Known rows, with every way that one mark hangs from another:
[Z790 Z292]: [ 0.21  1.70  0.83  0.31 -2.29 -0.84  2.89  2.39  0.53 -2.92  2.36  0.86
  0.29  1.22 -1.72]
[Z259 Z957]: [ 5.09  1.41  3.73 -1.19 -3.59 -0.41  3.20  2.58  1.06 -0.75  0.68  0.50
 -1.48  0.57 -3.90]
[Z88 Z790]: [ 0.49 -0.97  2.46  1.04 -3.77 -0.32 -0.40 -0.19  1.16 -2.44  4.38  0.01
 -0.67  3.31 -1.26]
[Z966 Z923]: [ 2.77  1.11  2.37  0.43 -3.51  1.17  2.38  1.45  1.69 -2.06  1.92  0.37
 -0.87  4.39 -2.63]
[Z259 Z292]: [-0.89  1.56  1.99  1.45 -2.47 -0.94  4.63  4.03  2.02 -3.49  2.19  2.10
  0.23  1.15 -1.68]
[Z292 Z259 [Z957 Z790]]: [ 1.66  1.37  0.92  2.92 -3.27  0.79  4.72  5.82  2.06 -1.54  4.62 -2.76
 -2.69  0.38 -2.66]
[Z790 [Z292 [Z259 [Z957 Z966]]]]: [ 1.59  1.96  0.51 -0.42 -2.23 -1.56  4.33  6.44 -0.31 -3.06  2.74 -0.03
 -1.87  0.51 -3.52]
[Z957 [Z259 Z292] Z790 [Z966 Z923]]: [-4.15  2.77  3.81 -1.62 -2.22 -1.56  7.19  3.78 -3.36  0.11  6.31  0.05
  0.55  2.66 -1.04]
[Z452 Z923 Z966]: [ 4.74  0.40  2.89  0.58 -3.35  1.69  3.67  4.75  3.35 -6.62  1.71  1.53
 -1.11  3.65 -4.34]
[Z259 [Z292 [Z957 Z966]]]: [ 1.03  1.85  1.19  2.84 -2.25 -1.26  5.17  7.11  0.87 -2.72  1.31  1.17
 -0.30  0.74 -3.18]
[Z957 Z259 Z790]: [-3.10  2.00  4.20 -1.95 -3.15  0.31  5.06 -1.77 -1.62 -0.05  6.47 -0.99
  0.66  0.62  0.31]
[Z88 [Z790 [Z292 Z957]]]: [ 0.72 -0.54  0.18  3.06 -3.05 -0.89  0.17  2.40  1.57 -2.45  4.24 -0.38
 -1.12  2.93 -2.52]
[Z790 [Z292 Z259 Z957]]: [ 1.78  1.73 -1.34  2.70 -2.24 -0.32  3.97  6.47  1.29 -3.61  2.84 -0.98
 -1.99  0.41 -3.57]
[Z957 Z259 [Z790 Z292] [Z966 Z923]]: [-3.38  2.83  2.98 -2.50 -2.12 -1.52  6.00  2.63 -4.36  0.47  6.39 -0.84
  0.57  2.77 -1.04]
[Z790 [Z292 Z259 [Z957 Z966]]]: [ 1.80  1.96 -0.93  1.90 -1.99 -0.98  4.30  7.63 -0.49 -3.30  2.56 -0.97
 -1.73  0.52 -3.66]
[Z292 [Z259 [Z957 Z790]]]: [ 2.04  1.44  2.80 -0.66 -3.45 -0.16  4.72  4.75  1.44 -1.52  4.13 -1.22
 -2.88  0.38 -2.85]
[Z452 Z966]: [ 3.84  0.48  2.65 -0.51 -3.88  0.83  3.44  3.17  3.47 -4.09  3.00  0.84
  0.28  2.86 -2.07]

Rows:
[ 2.09  1.71  2.84  1.39 -3.05 -0.48  3.98  4.37 -0.60  0.50  2.73 -1.53
 -0.21  1.08 -2.09]
[Z292 [Z957 Z790 Z966]]
[ 1.69  2.24 -0.25  1.28 -2.06 -0.69  4.18  5.00 -1.58 -2.13  2.25 -0.40
 -0.65  1.38 -3.81]
[Z790 [Z292 [Z957 Z259 [Z966 Z923]]]]
[-0.67  1.71  1.49  3.50 -2.56 -0.83  5.45  5.52  2.99 -1.78  3.08  0.71
 -0.22  0.77 -2.09]
[Z259 [Z292 [Z957 Z790]]]
[ 2.51  2.20  3.29 -0.37 -2.49 -2.74  5.88  7.81  0.09 -1.41  0.73  2.11
 -1.04  0.37 -4.35]
[Z259 Z292 [Z957 Z966]]
[ 1.71  1.73  1.44  1.80 -2.93 -0.22  5.16  7.52 -0.36 -1.08  4.30 -2.76
 -2.35  0.54 -2.75]
[Z292 Z259 [Z957 Z790 Z966]]
[-0.81 -0.60  0.25  1.73 -2.97 -1.05  0.54  2.64  1.26 -3.54  5.48 -0.36
 -1.65  2.96 -1.88]
[Z88 [Z790 [Z292 Z259]]]
[ 2.22  1.70  1.17  2.19 -3.05  0.16  5.12  7.96  0.12 -0.90  4.31 -2.80
 -2.86  1.97 -3.36]
[Z292 Z259 [Z957 Z790 [Z966 Z923]]]
[ 0.34 -0.49  0.51  1.44 -3.09 -1.35  0.83  3.31  1.43 -3.02  5.11 -0.34
 -2.20  2.63 -2.73]
[Z88 [Z790 [Z292 [Z259 Z957]]]]
[ 1.06 -0.40  0.26  2.74 -2.97 -1.17  0.34  3.54  0.75 -2.20  4.05 -0.42
 -1.27  4.01 -2.98]
[Z88 [Z790 [Z292 [Z957 [Z966 Z923]]]]]
[ 1.33  2.24 -0.06  1.02 -1.98 -0.98  4.19  4.69 -1.99 -2.31  2.24 -0.37
 -0.30  0.40 -3.38]
[Z790 [Z292 [Z957 Z259 Z966]]]
[ 0.17  2.34  4.22 -0.56 -2.51 -3.18  6.62  7.23  0.54  0.41  2.90  1.44
 -0.59  0.53 -2.96]
[Z259 Z292 [Z957 Z790 Z966]]
[ 0.52 -0.56 -0.57  3.25 -3.01 -0.78  0.72  3.90  1.72 -3.24  5.02 -0.98
 -2.19  2.61 -2.82]
[Z88 [Z790 [Z292 Z259 Z957]]]
[ 1.00  2.14  2.77  0.49 -2.90 -0.17  5.06  3.26 -2.57  0.33  3.79 -1.90
 -0.26  0.35 -2.31]
[Z292 [Z957 Z259 Z790 Z966]]
[ 2.15  1.94 -1.10  2.21 -2.06 -0.73  4.26  7.98 -0.06 -3.16  2.59 -1.00
 -2.10  1.50 -4.12]
[Z790 [Z292 Z259 [Z957 [Z966 Z923]]]]
[-2.87  1.79  2.09  0.01 -2.58 -0.93  4.47  2.59  1.19 -0.95  6.07 -0.80
 -0.21  1.20  0.02]
[Z957 [Z790 [Z292 Z259]]]
[ 1.49  2.12  2.44  0.85 -3.00  0.19  5.05  3.73 -2.00  0.54  3.83 -1.96
 -0.77  1.80 -2.93]
[Z292 [Z957 Z259 Z790 [Z966 Z923]]]
[ 2.05  2.17  4.20 -2.18 -2.80 -2.46  4.69  4.62 -1.03  1.26  2.75  0.00
 -0.64  0.72 -2.83]
[Z259 [Z957 [Z790 Z292] Z966]]
[ 0.75 -0.39  0.43  2.45 -2.91 -1.44  0.35  3.18  0.35 -2.29  4.07 -0.39
 -0.96  2.98 -2.59]
[Z88 [Z790 [Z292 [Z957 Z966]]]]
